What can hang from each mark
meteb: detuv nuse tumen
sulisat: minu tumen
detuv: meteb zalif
sokogol: nuse
nuse: meteb minu sokogol
tumen: meteb sulisat
zalif: detuv
zitob: detuv minu
minu: nuse sulisat

Each row was made from one small tree. The marks that hang from a mark follow it in brackets, in alphabetical order. Every link used is in the known rows. Write each row's tree.
Known rows
zalif(detuv): [-14 -22   7  16  15  -5  23 -22  29   0  23 -16  11   8 -17  26   0  31
  26  16  -6 -45  -7 -82]
meteb(detuv nuse(minu(sulisat) sokogol) tumen): [ 48 -30   2  -6  14  24  -5 -52  11 -11  19  34  18  10 -10 -24 -13 -26
  13   6  16  -3  13  10]
tumen(meteb(detuv nuse) sulisat): [ 27 -22  24  30  44  -5   3 -24   0  -1 -21 -29  26  -6 -16 -21 -11 -12
  14 -35  19  20  -4 -16]
sulisat(minu(nuse(meteb(detuv tumen) sokogol))): [ 29 -15  20 -18  22  55 -33 -31  -4  -2  -2 -50  31   3  21   1  -6 -11
  70  24   3   3 -20  19]
tumen(meteb(detuv(zalif) nuse) sulisat(minu)): [ 16 -23  26  37  65  -1  19   3 -34  -5 -26 -22  42  -7 -11 -16 -19 -13
  35   5  11   9  -4  -4]
tumen(meteb): [-12 -25  23  16  22  -4 -11  -4  27   7   2 -60  14   6  14  10  -5  20
   9  13  -2  15  -1 -61]
minu(nuse): [-25 -30  13  13   2   5 -10 -10  11  15  27   0  15  19  25  33 -13  13
  15  18  -6 -11  -7 -72]
detuv(meteb(nuse(minu(sulisat))) zalif): [-14 -22  -5  20  23 -16  21  21  15   8  36  52 -10  16  35  14 -29   5
 -22  36   1 -16   0 -43]
zalif(detuv(meteb(nuse(minu(sulisat) sokogol) tumen))): [ 31 -14  -7   2   0  21  -3 -24  39  -4  42  34 -20   5  29 -10 -10 -12
   8   2  14 -10 -14 -20]
sokogol(nuse(meteb(detuv(zalif)) minu(sulisat))): [  0  -5   0   1  48   5  19  15   4 -16  14  -1   6  21  24   9 -14  22
  -1  61  -2 -33   1 -15]
zalif(detuv(meteb(nuse(minu) tumen))): [ -5 -15 -10  22  23  19  20 -10  39   3  30   5 -25   6  45  -1 -12   0
  24  -1   5  11  -3 -41]
sokogol(nuse(meteb(detuv) minu(sulisat))): [ 13  -7  -4  -8  42  19  15   6   9 -17   0  18   5  28  33  -6  -9   5
  -9  11  -8 -17   5  -4]
minu(nuse sulisat(tumen(meteb))): [-13 -25  20   2   1   5 -21  44  10  20  10 -54  10  10  35  14 -18   9
 -21  26  -3  20 -25 -54]
nuse(sokogol): [  4 -21  13   1 -15  -2  -8 -59  24  -4  26  -4  15   8 -12  24   0  11
   9  21   7 -14  -1 -55]
zitob(detuv(zalif) minu): [-24 -41  11  27  39 -51  21 -26  -3   9  21 -24   3  15 -44  27  -5  59
   1  56  -6 -67   7 -63]
zalif(detuv(meteb(nuse(minu sokogol)))): [  2  -1  -8  27 -13  15   6 -54  46  -5  39  46 -29   9  31  19   1   7
  28  -7  13   0 -13 -52]
sokogol(nuse(meteb minu(sulisat(tumen)))): [ -9  -4 -12 -19  12  12  15  38   8 -11  15 -19 -10  25  75   6  -9   1
 -56  31  -9  34   0 -24]
meteb(nuse(sokogol) tumen): [ 28 -18  12   4  -1  14 -18 -65  20  -1  32 -28  10  -1  25  -2  -1 -15
  14  20  32  35   7 -47]
minu(nuse(meteb(detuv(zalif))) sulisat): [ -1 -19  21  -3  37  -1 -13  17   3  10  17 -41  26   8 -11  29 -20  35
  29  64   1 -64 -28 -27]
zalif(detuv(meteb(tumen(sulisat(minu))))): [  8 -35   3   2  38  11  36  27  -4  -2  -3  -6  17  -1  -8 -12 -22 -19
  25 -18 -15 -34 -24   1]
zitob(detuv): [ -1 -34   9  21  22  -9  21 -49  12  11  14 -11  18  11 -31  18  -8  36
   6  21  -5 -38  11 -66]
detuv(meteb(nuse tumen(sulisat)) zalif): [  4 -28   9  16  34 -19  15   6   0   9  23 -27   4 -10  15  -1 -30 -13
  -8  23  24   2 -16 -25]
zitob(detuv(zalif) minu(nuse)): [-34 -41  14  34  28 -38   0 -12 -11  20  34 -12  -1  19 -14  40 -11  56
  14  55  -7 -57  -5 -68]
sokogol(nuse(meteb(detuv(zalif)) minu(sulisat(tumen)))): [ -7  -1  -3  -9  36   6  31  28   1 -16   9 -35   0  18  28  14 -16  21
 -20  71   3 -14  -6 -15]
detuv(meteb(nuse(minu sokogol) tumen(sulisat)) zalif): [ 10 -24  -1  10  -1  -4   0 -24   8  -2  38  10  -6  -6  15  -5 -23 -25
  -2  20  18  25 -11   8]

Which tree is each row?
[  1 -34  14   0   2  14 -12  14 -23   7  25   1  21  -3  15  11 -33 -27
  31  34   3 -11 -37  10]
detuv(meteb(tumen(sulisat(minu(nuse(sokogol))))) zalif)
[-14 -42   9  11  16   8  10  22 -34   7   3  40  43  18  18   8 -23 -27
  10 -14 -24   1  -8 -17]
tumen(sulisat(minu(nuse)))
[  1 -16  16  29  40 -10  24 -44   2   0  14 -14  20   4 -16  21 -14  20
  35  45  25 -34   6 -65]
meteb(detuv(zalif) nuse)
[ 11 -30  12 -24  31  -5  -5  10   5  -1   5 -87  27  -7   2 -13 -11  -3
  -9   6  -6  14 -11   6]
nuse(meteb(tumen(sulisat)))
[ -2 -36   5  10  27  25  15  39 -10   8   9   9  13   3  19  -1 -28 -25
  39 -19 -14 -23 -38  -4]
zalif(detuv(meteb(tumen(sulisat(minu(nuse))))))
[  9 -33  -1 -11 -17  -1  -4 -28  17  -8  33  54  17  21 -11   7  -9  -2
 -19  16 -14 -17   8 -20]
nuse(minu(sulisat) sokogol)
[-23 -15   8   1  39  -3  14 -14  16  -7   7 -47  15  10 -17  23 -10  39
  39  58 -14 -30   1 -12]
nuse(meteb(detuv(zalif)) minu)
[ 14   2  27  24   8   6  -9 -52  18  -2   4 -89   6 -13  -7  16  -3  19
  32  53  47  22 -18 -51]
sulisat(tumen(meteb(detuv(zalif) nuse(sokogol))))
[ 13 -14   7 -17  11  -1  -6 -24  17 -12  20 -18  19   7 -34  14  -9  28
  19  60  -4 -49  -9   9]
nuse(meteb(detuv(zalif)) minu(sulisat) sokogol)
[-16 -32   8  -7  -7  -1   2  27   2  16  24  -6  15  19  20  25 -23   2
 -28  30  -6 -11 -18 -57]
minu(nuse sulisat(tumen))
[-13 -22  24  15  27  34   1  18 -13  10 -29 -50  25  11  20  10 -18  -1
  45  11  -7  18 -18 -25]
sulisat(minu(nuse) tumen(meteb(detuv)))
[-17 -35  -7 -14  -1  -9  27  23   7  -1  18  10  11  24   4   9 -19  -1
 -44  25 -24  -3   9 -30]
nuse(minu(sulisat(tumen)))
[  8 -14  27   8  -1  44 -20 -18  -4   3 -18 -48  23   7  10  13  -8  -7
  52  15   8  23 -25 -16]
sulisat(minu(nuse(sokogol)) tumen(meteb(detuv)))
[ 13 -31  20   9  -9 -14 -39  -6   4  16  14 -44  -9  13  -3   8  -3  29
 -22  19   4  -8 -27 -35]
zitob(detuv minu(nuse(sokogol) sulisat(tumen(meteb))))
[  8 -13   3  21  31  14  15 -17  39   8  25 -28 -19  -3  35   5 -10   7
  27   4  23  -7 -16 -64]
zalif(detuv(meteb(nuse tumen)))
[-12 -33  18  -6  28 -35  -4  46   7   3  -4 -67  -3  16   6  -3  -8  22
 -46  10  -7   1 -10 -35]
zitob(minu(sulisat(tumen(meteb))))
[  3 -14  -1  16 -14   9  -7 -64  21  -6  33  41   0  15  33  10   1  -9
   3   6  10  39  18 -43]
meteb(nuse(minu sokogol))
[  6  -6  -1  -8  48  35   8 -13  17 -17   1 -43  -1  16  47 -10  -6   1
  24  20   0  19  11   3]
sokogol(nuse(meteb(detuv tumen) minu))
[ 21  -8  15  27   9  26 -19 -65  28  -7   1  -4   5   5   8  -6   3  -1
  39  -9  18  41   8 -18]
tumen(meteb(detuv nuse(minu sokogol)))
[  7 -21   7  12  29  11   5 -13  25  12  20 -23 -12   4  48  -2 -19 -10
   4   4  23  19  -3 -48]
detuv(meteb(nuse tumen))
[  7  -2  14  -1  59  17   9  -9  10 -11   8 -91   9   1  25   8 -10  23
  34  76  24 -18  -7 -32]
sokogol(nuse(meteb(detuv(zalif) tumen)))
[ -5  -9  17  21  14   2  -2  -6  18  11  -1 -78  -1  -1  50   4  -4   5
 -12  13  22  69  -2 -71]
sulisat(tumen(meteb(nuse)))
[ 32  -4  24  12  11   2  -8 -28  12  -2   7 -65  14 -10 -14   5 -11   9
   6  54  42   2 -21 -36]
minu(sulisat(tumen(meteb(detuv(zalif) nuse(sokogol)))))
[ 16 -15   1   4  -3   0  19 -38   1 -11  24  15  13   7 -21  12 -16  -3
  -3  55  21 -14  -1 -20]
meteb(detuv(zalif) nuse(minu(sulisat(tumen)) sokogol))
[  7 -15  13 -21  20  16  -6  20   6   9  -1 -55  16  11   5  18 -16  16
   2  28  -2 -25 -32 -20]
minu(nuse(meteb(detuv)) sulisat(tumen))
[ 10 -24   2 -18  37   5   8   2  16  -8  -3  -3  20  19 -16  -3 -12  15
   3  11 -22 -36   3  11]
nuse(meteb(detuv) minu(sulisat))
[ 14 -20  16 -12  32  13 -18   7  11  10   4 -24  24  14   2  13 -15  19
  19  17  -6 -44 -24 -18]
minu(nuse(meteb(detuv)) sulisat)
[ 32 -29  -2  -8  -1  14 -16 -35  16  -6  38  30  10  11  31 -17 -11 -29
 -14  14   9  30  17  -9]
meteb(nuse(minu(sulisat) sokogol) tumen)
[ 13 -15  21  -3  21  15 -14 -11 -31  -6   2 -23  43  -3 -20  17 -14  -1
  58  33   1 -27 -35  23]
tumen(sulisat(minu(nuse(meteb(detuv(zalif)) sokogol))))
[ 21 -33  16  17  51 -12  23 -25 -14  -3   7 -37  36 -12 -34 -11 -24 -14
  23  26  25 -16   0 -11]
meteb(detuv(zalif) nuse tumen(sulisat))
[ 17 -12  25  33  43  11  -3 -36  20   3 -14 -40  14   2   9  -6  -5  11
  36  -7  24  19   3 -50]
tumen(meteb(detuv nuse))
[ 21 -19  28  -2 -14  23 -32 -12  16   6   1 -46  15   4 -14  11 -12   6
  14  22  17  -6 -36 -25]
minu(nuse(sokogol) sulisat(tumen(meteb(detuv))))
[ 14  -3  12  17  -5  24  -7 -54  24  -6  -6 -41  -4   2  13  -3   0  -6
  21   2  23  59   1 -19]
sulisat(tumen(meteb(detuv nuse(minu sokogol))))
[ 13 -36  -5  -1  27   7   4   3   9   2  27  24  14  15  41 -20 -19 -25
 -23  12  -5  26  24 -15]
meteb(nuse(minu(sulisat)) tumen)
